Each row was made from one small tree. Brackets hold a mark, then the marks that hang from it, in alphabetical order. Every link used is in the known rows. Write each row's tree.
Known rows:
[mubif [pazaz gobo] savak]: [ 0.000 -1.925 -0.018 -1.017  0.935 -2.045  0.191  0.280  3.234 -0.306
  1.097  0.972  2.175  2.953  1.015  1.284  3.069  2.621  0.317 -0.981]
[mubif pobi seke]: [-2.872 -1.553 -2.774 -4.459 -1.347  0.193  4.440 -2.021  3.085 -1.813
 -1.299  1.232  4.271  3.697  2.743 -0.561  1.610 -1.291 -1.026 -4.215]
[pazaz [mubif pobi] seke]: [-3.030  1.438 -1.807 -2.621 -0.163  0.132  2.113  0.031  3.843  0.364
  1.398  3.502  4.290  3.065  0.919  1.780  2.029 -2.271 -0.601 -3.847]
[savak [mubif pazaz]]: [-1.420  0.636 -3.402 -3.760 -0.627 -1.429  0.394 -1.664  3.348 -0.261
  1.028  0.687  0.591  2.367  2.012  0.994  2.710  1.892  2.067 -5.288]
[pobi [mubif pazaz savak seke]]: [-0.230 -4.478 -3.163 -0.774 -0.526 -1.423  1.787 -1.138  3.335 -2.038
 -0.011  2.182 -1.074  3.402  2.221 -1.485  3.653  0.942  1.380 -4.679]
[pazaz gobo]: [-3.773  0.547 -1.873 -3.835  1.133  0.373  0.564  0.321  2.985  1.368
  1.505  0.806  5.281  2.769  1.469  2.277  2.935  0.903  0.410 -3.576]
[savak mubif]: [-3.254  1.341 -3.712 -5.261 -1.273  0.201  1.064 -1.305  2.997  0.600
  0.401  0.741  2.360  1.813  2.401  1.370  2.756  1.206  1.657 -5.778]
[mubif [pazaz gobo] pobi savak seke]: [-0.184 -4.040  0.722 -0.787  0.051 -1.992  1.929 -0.402  3.223 -1.886
 -0.625  1.835  2.038  3.621  1.406 -0.460  0.658 -0.572 -3.507 -0.514]
[gobo [mubif pobi] [pazaz seke]]: [-3.641  1.713 -4.905 -3.940 -1.372 -1.367  3.403 -0.371  3.767 -1.664
 -0.493  0.477  3.958  1.881  4.814  3.959  5.518 -1.121 -2.339 -1.140]
[pobi [mubif [pazaz gobo seke]]]: [-2.625 -2.142 -4.230 -0.483  1.696  0.086  0.997  0.665  2.635  1.414
  2.906  2.426  0.803  4.548  0.265  2.565  4.108 -0.077  0.501 -5.659]
[seke [mubif [pazaz gobo] pobi savak]]: [-0.430 -3.433  0.117 -0.584 -1.953 -1.879  2.652  0.098  4.527 -0.011
  1.385  1.884  3.352  3.008  2.524  0.113  3.297 -0.106  0.532 -0.239]
[mubif pazaz seke]: [-0.238 -0.610 -2.461 -1.631  0.769 -1.021  1.491 -1.343  4.108 -2.508
  0.393 -0.068  1.855  4.063  1.540 -0.287  2.325  1.289  0.320 -5.304]
[gobo [mubif pobi seke]]: [-3.917  0.472 -2.916 -3.825 -2.690 -0.648  3.479 -1.146  4.176 -1.016
 -1.090  0.752  3.808  1.975  4.593 -0.094  3.552 -1.979 -0.645 -2.237]
[pazaz gobo [mubif savak]]: [-2.959  1.036  0.977 -1.563  1.395 -1.473 -1.904  1.350  4.469  0.365
  2.402  2.107  4.017  1.401  0.966  1.263  1.660  0.513 -0.057 -0.921]
[pobi [mubif savak [seke pazaz]]]: [-2.837 -4.144 -4.683 -2.201 -1.104 -0.555  2.568  0.228  3.207 -0.714
 -1.008  3.558  0.696  1.884  1.582  0.071  4.743  0.136  0.103 -2.872]
[pobi [mubif [pazaz gobo]]]: [-2.954 -2.276 -4.205 -2.010  1.187 -0.582  0.726 -0.263  2.988  0.809
  2.629  1.634  0.846  4.077  1.310  1.022  4.421  0.794  2.584 -4.750]
[gobo [mubif pobi savak] [pazaz seke]]: [-2.214 -0.029 -3.504 -2.995 -2.266 -2.264  3.237 -0.180  3.543 -1.972
 -1.380  1.118  3.036  1.052  4.990  3.229  5.725 -0.240 -2.896  0.960]

Which tree is each row?
[-1.781 -3.880 -3.608 -2.415 -1.172  0.307  2.399 -1.222  2.856 -1.135
 -0.174  2.403  0.874  2.866  3.010 -1.253  3.795  0.139  1.012 -4.868] : [pobi [mubif savak seke]]
[-4.667  0.251  0.147 -2.739  1.050 -0.697 -0.225  0.109  4.351 -0.723
  1.167  2.140  5.024  2.445  0.543  0.287 -0.781 -2.949 -2.633 -2.633] : [pazaz gobo [mubif pobi seke]]
[-3.432 -0.968 -2.019 -2.473 -3.181 -2.133  3.836  0.304  4.334 -1.270
 -2.883  2.321  3.203  0.080  3.211  0.717  4.505 -1.435 -1.753  1.703] : [gobo [mubif pobi savak [seke pazaz]]]
[-4.445  0.810 -1.946 -2.457 -0.347 -1.864  0.685  2.442  3.995  1.350
 -0.116  2.028  4.115  0.061  1.434  3.711  5.501  0.684 -0.583  2.233] : [seke [pazaz [gobo [mubif savak]]]]
[-4.351  2.425 -2.599 -1.493  0.614  0.673  0.151  1.723  3.559  2.756
  2.262  1.425  4.330  1.899  1.619  4.170  3.743 -1.112 -2.025 -2.715] : [pazaz [gobo mubif] seke]
[-3.144  3.265 -5.050 -3.422 -0.453 -1.159  1.197  0.406  4.260 -1.375
  0.348 -0.231  3.378  1.611  4.336  4.206  6.152  0.461 -1.393 -2.317] : [gobo mubif [pazaz seke]]
[ 0.533 -3.272 -1.005 -1.286 -3.358 -1.802  4.187 -0.995  4.951 -1.273
  0.692  1.742  2.736  3.403  3.469 -1.061  4.449  0.685  2.139 -1.302] : [seke [mubif pazaz pobi savak]]
[-1.274 -2.837 -1.258 -2.737 -4.365 -0.526  4.842 -0.971  4.310 -0.139
  0.197  2.112  4.455  2.856  4.052 -0.664  4.314 -0.266  2.024 -1.718] : [seke [mubif pobi savak]]
[-3.249 -2.996 -1.202 -1.866 -2.533 -1.619  3.366  1.900  4.606  1.109
  0.198  3.292  4.980  1.403  1.348  2.227  4.472 -1.367 -0.801  2.388] : [seke [mubif pobi savak] [pazaz gobo]]
[-0.736 -1.135 -2.868 -2.212 -0.678 -0.654  4.177 -1.129  2.756 -0.349
  0.561  2.061  2.631  4.856  1.098  2.027  2.981 -0.313 -0.261 -4.185] : [mubif [pazaz seke] pobi]
[-0.861 -2.389 -2.127 -1.481 -3.357  0.652  4.614  0.243  3.894  1.038
  0.934  3.103  4.117  3.537  2.661  1.286  3.890 -1.245 -0.340 -2.796] : [pazaz [seke [mubif pobi savak]]]
[-1.574 -2.876 -4.804 -1.945  0.355 -0.447  1.948 -1.413  3.710 -1.863
  1.098  1.415 -0.279  4.245  2.067 -1.119  3.835  0.150  1.894 -6.635] : [pobi [mubif pazaz seke]]
[-1.676 -2.081 -1.207 -1.662  0.850 -1.277  2.085 -0.859  3.280 -1.324
  0.167  0.914  2.943  4.311  0.833  0.079  0.660 -1.169 -2.595 -2.861] : [mubif [pazaz gobo] pobi seke]
[-2.826 -0.438  0.922 -0.812  0.880 -0.905  0.383  1.607  3.549  1.243
  1.737  4.315  4.158  2.105  0.142  2.398  0.697 -2.296 -3.266 -0.768] : [pazaz gobo [mubif pobi savak] seke]
[-1.870  0.774 -2.668 -2.049  1.485 -0.506 -1.086  0.336  2.800  1.802
  2.541  1.394  0.667  2.978 -0.103  3.510  1.401  0.450 -1.626 -5.075] : [savak [mubif [pazaz gobo seke]]]
[-1.547  0.892 -5.011 -2.887  0.015 -0.216  1.572  0.625  4.820 -1.465
  1.575  0.229  4.203  3.318  3.316  3.229  5.325  0.376 -0.897 -3.958] : [gobo [pazaz [seke mubif]]]
[-2.025 -2.523 -0.460 -0.534 -1.532  0.385  2.759  1.543  3.646  2.312
  2.117  3.176  4.708  3.173  1.436  2.460  2.601 -1.935 -2.570 -1.568] : [pazaz gobo [seke [mubif pobi savak]]]
[-3.196 -3.581 -1.027 -2.572 -0.735 -1.621  3.361  0.843  3.286 -0.948
 -2.023  3.219  3.890  1.865  0.406  1.591  1.693 -1.240 -3.973  1.378] : [mubif pobi savak [seke [pazaz gobo]]]
[-0.709 -1.537 -1.026 -1.379 -2.437 -2.845  2.846 -1.053  4.192 -2.400
 -1.608  0.910  1.324  2.014  4.066 -0.872  3.492 -0.286 -0.908 -0.127] : [gobo [mubif pazaz pobi savak seke]]
[-4.451  0.489 -3.537 -3.805  0.618 -0.606 -0.624  0.579  3.567  0.539
  0.000  1.684  2.128  0.981  0.050  2.596  0.974 -0.950 -2.870 -3.255] : [savak [mubif [seke [pazaz gobo]]]]
[-1.376  0.288 -2.140 -2.912  0.249 -2.229  1.657  0.084  3.894 -2.675
  0.220  2.333  3.384  2.106  2.377  2.528  3.189 -0.184 -2.524 -0.697] : [gobo [pazaz [mubif pobi savak] seke]]
[ 0.497 -2.747  0.007 -0.150  1.469 -1.880 -0.297  0.158  3.366 -1.713
  0.465  0.854  1.442  3.122  0.786  0.022  1.048  1.465 -2.367 -2.088] : [mubif [pazaz gobo] savak seke]
